Each row was made from one path, in order. Every step used is in the known rows, and no mark comes twice. Write each row's path.
In the rows, zero is written as 128.
Known rows
T-S-R: [127  97 112 147 133 116 112 112  84 118 140 137 156  96  91 144 139 101
 117 117  99 146  95 108]
S-F: [126 124 128 145 137 139 141 123 139 169 131 153 145 133 105 110 138 158
 132 118 141 118 110 114]
S-T-Z-Y: [118 117  84 117 109 152 110  81 115 161  95 132 148 131 120 147 167 185
 108 121 145 162 111 128]
H-S: [130 134 124 141 115 125 138 121 143 127 119 156 110  95 113 134 135  95
 123 131 123 134 161 112]
R-S: [113 153  95 138 142 132 123 139 124 142 115 118 148 145 153 122 122 129
 139 135 128 103 108 170]
T-Z-Y-E-F: [142 139  87  75 101 146  68  80 104 153  65 154 135 110 115 129 119 178
 118 146 138 159 123 146]
Z-Y: [ 95 116 116 115  97 141  94 110 121 138 104 137 145 121 147 135 135 132
 123 139 170 131 120 126]
R-S-F: [113 148  95 156 151 145 138 133 134 180 119 143 164 150 130 104 131 159
 141 123 140  95  91 154]
H-S-F: [129 129 125 158 125 135 152 115 153 170 123 181 126 100  90 116 147 126
 127 121 137 124 142 100]
B-E-Y-S: [137 143  87 101  99 199 127 126 187 129 125 130  83  98 184 135 175 137
 160 176 134 148 119 125]
R-S-F-Z: [138 129  86 160 140 150 166 129 114 174 129 152 159 127 113 115 126 181
 102 147 136  96  98 149]
F-Z-Y: [121  96 105 120  85 146 121 105 102 131 111 145 140  99 129 144 130 153
  81 160 164 131 127 123]
R-S-F-Z-Y-E-T: [ 99 125  40 133 111 168 110 108 120 212  85 169 176  98 119 103 136 195
 124 191 173  93 116 149]
B-E-F-Z: [180  93 122 112 154 155 135 129 124 136 100 160  95  78 106 138  97 170
  89 177  99 125 131 142]
F-Z-Y-S: [144  98  75 109  48 190 131  87 125 129 120 127 146 101 153 138 156 154
 107 172 173 118 109 119]
B-E: [136 124 132 129 134 136 124 145 141 125 117 137 123 118 119 135 128 140
 131 140  96 130 149 132]
F-Z-Y-E-T-S: [123  97  77  98  73 148 105 117  69 139  92 167 146  54 107 133 132 150
 113 172 140 127 138 119]
S-H: [119 102  90 174 138 135 122 122 127 135 140 131 146 140 121 153 151 142
 116 131 131 131 106 123]
F-Z: [154 106 117 134 116 132 157 123 109 120 135 136 123 106 111 137 123 150
  89 152 122 130 134 123]
Z-Y-S: [119 118  86 105  59 187 102  94 147 135 113 118 149 126 171 130 162 132
 147 148 176 116 103 124]
H-S-F-Z-Y-E-B: [113 113  48 149  76 148 130  90 159 178 124 239 123  67 122 110 149 173
 102 197 185 141 169  74]
H-S-T-Z-Y-E-F: [136 117  61 115 106 161  93  59 143 186  54 180 125  80  91 140 144 174
 113 159 136 165 144 120]
T-Z: [159 154 120 104 124 116 130 111  97 119 121 127 122 129 108 136 145 149
 114 104 101 158 130 136]
T-Z-Y-S: [148 145  80  79  54 173 105  75 112 127 102 116 144 125 151 138 176 152
 133 123 151 147 103 131]
Z-Y-S-R: [113  92  66 131  79 178  85  62 149 145 124 112 170 114 145 139 172 118
 134 160 170 132  85 108]

Which path is each row?
[118  92 107 140  93 160 134  99 111 170 115 172 157 105 107 126 142 185
  84 151 177 123 110 110]
S-F-Z-Y
[ 90 123  83 100 102 146  72 106 134 164  87 143 143  97 136 120 138 143
 152 173 165 123 145 128]
Z-Y-E-T
[137  85 106 100 115 160 104  96 105 146  84 161 117  85 135 139 105 163
  80 175 171 127 106 139]
E-F-Z-Y
[111  92  66 130  75 208 114  78 171 169 111 116 158 128 165 133 179 163
 149 156 181 118  92 117]
Z-Y-S-T
[132  94 107 123 164 128  99 132 103 135 114 148 131  61  91 140 146 106
 135 141  77 139 118 118]
B-E-T-S-R
[116  72  57 124  93 140  86  85  71 150 106 162 167  43  81 142 144 136
 101 183 130 144 120 104]
F-Z-Y-E-T-S-R
[106 125  56 184 153 140 118 132 123 146 128 120 167 155 146 146 143 141
 127 139 132 106  86 164]
R-S-H
[129 130 101 106 119 133 110 139  96 137 111 149 133  83 108 116 129 124
 161 137 105 125 139 124]
Y-E-T-S
[103 145  31 133 101 157  93  86 121 183  78 127 188 147 124 131 156 199
 131 147 136 141 115 162]
R-S-T-Z-Y-E
[146 104  77 143 108 195 151  98 179 160 136 106 139 134 144 126 172 159
 155 145 138 117  97 118]
Y-S-T
[129 140 102  68 122 140  81 113 108 147  72 147 111  88 126 143 159 162
 126 140 123 153 141 148]
B-E-T-Z-Y
[118 121  64 124  88 153  99  75 124 170  91 135 165 130 100 139 164 199
 120 140 135 165 135 121]
S-T-Z-Y-E
[139  71  39 154  59 197 126  81 125 136 132 130 163 113 147 164 178 167
  96 178 175 121  84 115]
F-Z-Y-S-H
[169 102  98 118 129 147 128 109 120 147 104 156 119  90  94 123  90 172
 100 185 116 126 138 132]
Y-E-F-Z
[139  73  54 135  66 181 112  57 130 141 131 119 165  91 127 150 168 139
  96 184 164 135  91 104]
F-Z-Y-S-R
[155 156 112  78 148 120 118 116 100 141 105 132 101 107 116 129 150 146
 131 117 112 148 130 145]
E-T-Z
[176 105  89 141  90 190 178 100 143 161 147 142 143 114 113 113 158 181
 118 150 142 107 100 108]
Y-S-F-Z
[169  83  80  88  83 213 109  93 143 142  81 151 116  75 150 141 129 174
 107 196 149 112 107 139]
B-E-F-Z-Y-S
[161  56  58 114 101 233 122  80 169 177  82 148 124  80 143 143 147 206
 108 204 151 117  93 130]
B-E-F-Z-Y-S-T
[147 115  53  82 103 177  72  64 133 155  93 124 139  80 124 149 196 147
 138 160 120 156 107 129]
B-E-T-Z-Y-S-R
[ 91  92  68 118 104 138  58  92  90 154  98 152 172  66  99 134 149 113
 139 160 137 143 114 108]
Z-Y-E-T-S-R
[114  72  40 144  86 156  98 113  67 145 106 171 165  64 102 157 155 166
 100 175 144 130 116 114]
F-Z-Y-E-T-S-H
[129  93  88 145 157 143 108 154  99 132 116 158 128  82 110 155 157 137
 136 135  91 123 113 131]
B-E-T-S-H
[160 120  78 123  97 214 167 117 175 164 135 164  95  81 143 125 182 188
 126 191 142 139 109 108]
B-E-Y-S-F-Z
[145 147  68  56  79 179  94  77 118 147  89 119 124 103 158 131 186 150
 151 137 160 137 105 142]
E-T-Z-Y-S
[117 156  57  86  86 125  82  93 121 137 110 178 126 121 157 121 155 175
 130 156 155 172 148 117]
T-Z-Y-E-B
[120  98  84 147  73 159 126  95 119 177 111 175 175 107  87 117 136 200
  98 170 164 127 133 103]
S-F-Z-Y-E
[154 161  89  88 127 123 111 109 110 148 103 134 120 107  97 120 144 161
 144 136  97 151 154 137]
Y-E-T-Z
[159 143  58 100 112 206 143  95 178 151 115 126  86 105 155 147 210 189
 148 160 112 177 109 128]
B-E-Y-S-T-Z
[118 144  97  68 116 135  85  98  92 148  83 139 119  98 135 136 157 151
 124 128 151 151 122 144]
E-T-Z-Y
[ 93 114  90 111  92 157  89 117  98 184  91 185 166  83 105 103 147 160
 156 139 158 117 113 111]
Z-Y-E-T-S-F
[117 113  87 121  66 198 116  86 155 177 115 144 165 129 148 110 171 164
 150 139 191 107  84 109]
Z-Y-S-F
